Each row was made from one small tree. The marks that hang from a mark follow it in brackets, in alphabetical order. Every link used is in the known rows. Write each row's tree.
Known rows
bimetu[kuvezis[gapa] veza]: [ -6.3 -26.9 -21.7 -19.0   3.4  17.9  22.2  -3.6 -31.9  26.1  -9.4 -37.7
  26.0  23.8  23.8  -1.1]
panom[bimetu gapa]: [ 14.0  50.1   4.2  11.6  -7.6 -11.8  17.3 -15.0 -22.0  29.1 -52.0 -49.4
  15.6  -5.1 -17.0  37.6]
bimetu[kuvezis panom[gapa] veza[zuger]]: [ 40.3  -6.2  -9.0  -9.7  -9.9  -6.4  35.6   2.9 -25.7  19.8 -34.1 -10.7
 -24.9   4.6  -1.6   4.0]
gapa[veza]: [-23.9  -4.5 -15.7 -25.5  -4.8   5.1   4.0 -12.1  -0.2  27.8 -24.3 -22.7
   9.6  -4.0   2.6  12.4]
bimetu[panom]: [ 23.1  13.4   2.1   0.1  -4.1  -0.8  19.4  -1.6  -3.0   0.2 -45.7 -11.3
  -9.0  22.0  -8.0  20.1]
bimetu[kuvezis]: [ 16.0  -5.8   3.1 -24.7 -11.8  -4.4  23.6  -6.8  -5.4  13.4 -21.6 -20.3
   4.5  -2.9  -1.3  13.3]
panom[bimetu gapa[veza]]: [-15.2  35.4 -12.5  -8.8 -10.0  -9.2   6.3 -11.0 -17.2  48.0 -46.1 -53.9
  30.3  -6.2 -12.2  27.5]
kuvezis[bimetu]: [ 13.3  -9.1   4.3 -11.6 -13.0  14.8  16.9 -16.4  -4.5  17.5   0.9 -16.4
  19.8 -11.2  -2.1  15.9]
bimetu[kuvezis[gapa[panom]] veza[zuger]]: [  3.2 -32.1   7.0 -38.2 -23.6   9.6  18.2 -12.4 -14.5  -6.8  -5.7   1.7
  -3.0  11.7  28.8 -20.3]
gapa[panom veza[zuger]]: [-13.9 -11.4  11.8 -45.1 -32.0  -3.5   2.0 -19.9  18.7  -2.3 -20.2  15.6
 -20.6 -16.2   9.2  -7.3]
kuvezis[bimetu gapa[panom veza]]: [-13.8 -28.2   3.1 -50.4 -28.5  27.1 -13.1 -23.2   1.6  22.5  11.6 -19.8
  59.9  16.5   5.7 -14.0]
veza[gapa[kuvezis] zuger]: [-28.2 -18.9  31.3  22.2 -14.0  -8.2 -11.3 -13.5  12.3  16.6  -4.0 -30.6
 -36.1  20.7  20.3 -11.7]
veza[gapa[kuvezis[bimetu] panom] zuger]: [ -3.9 -31.0  53.8   0.2 -36.4  -4.7 -19.5 -29.5  22.3  -2.9  18.3  -3.8
  -2.2   8.5  16.2 -31.4]
gapa[kuvezis panom veza]: [-14.4 -24.3  15.4 -22.2 -12.9 -17.3 -17.2 -28.7   9.9  11.4 -23.9 -26.2
  34.0   6.4  -4.1 -11.8]
gapa[kuvezis panom[bimetu] veza]: [-23.3   5.5  17.2  -9.9 -20.4 -25.3 -12.3 -19.1   7.1  10.7 -38.9 -38.4
  47.5   6.7  -0.2  -0.8]
bimetu[kuvezis[gapa] panom veza]: [ 10.9 -21.9 -22.5 -10.3   2.0  16.1  25.7  10.1 -31.6  15.8 -29.6 -30.6
  22.1  49.5  15.7   1.3]
panom[gapa[veza[zuger]]]: [ -8.8  -2.8  -3.7 -26.3 -21.4   0.5   4.9 -13.8  -5.6  43.7 -19.0 -23.7
 -24.3 -16.0  -5.6  14.4]
gapa[panom]: [ 18.7  14.0  19.5 -19.1 -11.5  -8.6   8.8 -28.8   6.3 -15.5 -35.2   4.5
   3.7  -5.7  -6.5   9.6]
panom[bimetu[kuvezis] gapa[veza]]: [ -3.4  23.8 -12.5 -28.5 -20.6 -13.7  14.3  -4.1 -18.6  51.8 -38.9 -54.7
  39.3  -6.7 -11.2  19.4]

Write each row's tree
[  2.7 -27.0  -8.3 -21.5 -10.0   0.4  36.5  -1.3 -13.5   8.7 -10.4  -1.0
 -29.6 -16.6  27.5  -2.2]
bimetu[kuvezis veza[zuger]]
[-28.6 -23.5  11.8 -48.8 -37.1  14.2 -10.3 -17.7  10.2   6.8  -7.4  -4.8
  -3.1  16.3  17.6 -11.9]
kuvezis[gapa[panom veza[zuger]]]
[  1.9 -31.8  -5.9  -8.1 -11.5  19.1  28.7  -9.3 -12.6  11.8  11.9   3.9
 -15.1 -26.9  26.2   3.6]
kuvezis[bimetu[veza[zuger]]]
[-10.2  -0.4  39.3  13.4  -7.1 -19.4 -23.3 -34.9  12.8  -4.3 -20.5 -26.0
  12.9  28.7   3.8 -20.2]
veza[gapa[kuvezis panom]]
[ 53.9  14.9   3.7 -11.3 -10.8 -11.0  24.2  -2.7 -17.9  25.5 -43.7 -30.9
   8.1  18.3 -27.3  17.9]
bimetu[kuvezis panom[gapa]]
[-21.7  37.9  38.0  -1.3 -32.4 -14.5   0.8 -18.1  16.3 -19.3 -32.7   2.8
 -27.3   3.8  22.8  -6.0]
veza[gapa[panom[bimetu]] zuger]
[-40.6  10.7   1.2  45.9  15.2 -13.9  -0.7 -13.9 -19.3  21.5 -30.2 -60.4
  21.2  27.5  28.5  -7.3]
panom[bimetu[veza[gapa[kuvezis]]]]
[ -0.4 -31.5  36.2  23.9 -27.4   4.8  -9.1  -2.1  12.2  14.8   9.9 -21.5
 -14.9  38.1  13.6 -20.7]
veza[gapa[kuvezis[bimetu[panom]]] zuger]
[ -4.8  -1.6  25.1  11.2 -17.7 -25.1  13.0 -18.9  -6.0 -14.3 -34.8 -12.3
   0.4  -8.7  26.1  -4.7]
gapa[kuvezis panom[bimetu[veza[zuger]]]]
[ 44.1  -1.4 -16.4   7.6   6.5   9.7  24.4 -11.8 -34.5  28.2 -24.5 -25.2
  28.2   5.2 -12.8  14.1]
kuvezis[bimetu[panom[gapa] veza]]
[ 40.6   3.4  15.6  26.4  -3.0 -17.6   2.9 -12.0 -15.5  29.2 -45.2 -52.6
  13.7  31.4 -29.3  18.1]
bimetu[panom[gapa[kuvezis]]]
[ 10.5 -10.1 -10.1   3.8  -3.3   2.5  31.9   4.1 -11.8  -5.3 -35.2   7.2
 -42.4   7.2  19.9   6.6]
bimetu[panom veza[zuger]]
[ 43.7   3.0 -19.3  -2.6   8.4  -9.4  32.0  -1.9 -37.6  27.3 -45.1 -28.4
  11.9  15.3 -10.1  10.5]
bimetu[kuvezis panom[gapa] veza]
[ 41.0 -10.8  -4.8   2.9 -11.7  12.2  28.0  -4.2 -25.3  21.7 -13.3  -6.7
 -11.2  -2.6   0.1   6.8]
kuvezis[bimetu[panom[gapa] veza[zuger]]]
[-19.0 -39.3  15.2 -54.8 -46.7  28.6 -10.6 -18.0   9.3  15.9  23.0  -2.1
  20.8   7.4  16.5 -18.2]
kuvezis[bimetu gapa[panom veza[zuger]]]
[-12.1 -14.6  18.5  -9.7 -17.3  10.3   2.4 -26.6   1.7 -10.1  10.6  20.4
 -12.4  -7.1  32.3 -30.2]
kuvezis[bimetu[veza[gapa[panom] zuger]]]
[ 52.1   9.7   6.0   0.6 -13.0   7.5  16.8 -10.8 -16.8  30.4 -22.0 -27.1
  22.0  10.1 -28.1  23.3]
kuvezis[bimetu[panom[gapa]]]
[ -7.6  13.2   3.5 -16.0 -23.1   6.4  17.7   4.7 -19.1  22.3 -23.6 -52.8
  35.6  27.2  11.4  17.2]
panom[bimetu[kuvezis[gapa]]]
[-41.8 -28.9  -7.0 -35.4 -26.8  25.6  -2.3  -2.9  -0.9  34.0  -0.7 -27.7
 -14.0  17.3  21.1   1.7]
kuvezis[gapa[veza[zuger]]]
[ 18.7 -10.6  -3.6 -39.9 -31.9  -6.8  15.9   6.7  -5.0  39.2 -30.0 -18.9
 -17.4   8.3 -12.3   2.2]
bimetu[kuvezis panom[gapa[veza[zuger]]]]
[-23.5  16.1  52.2  19.0 -30.6 -25.5 -13.7 -20.1  15.4 -10.6 -25.2 -20.1
 -11.0  19.1  20.4 -16.6]
veza[gapa[kuvezis panom[bimetu]] zuger]
[-13.1   4.5  15.8 -54.0 -47.5 -17.5  13.6  -2.9  12.2  -0.2 -27.3   2.4
   3.9 -17.3  14.7  -8.0]
gapa[panom[bimetu[kuvezis]] veza[zuger]]
[-17.4 -36.6  34.1  15.3 -25.2   6.8 -11.2 -15.7  12.0  23.3  24.0 -28.8
 -12.3  12.1  21.6 -20.2]
veza[gapa[kuvezis[bimetu]] zuger]
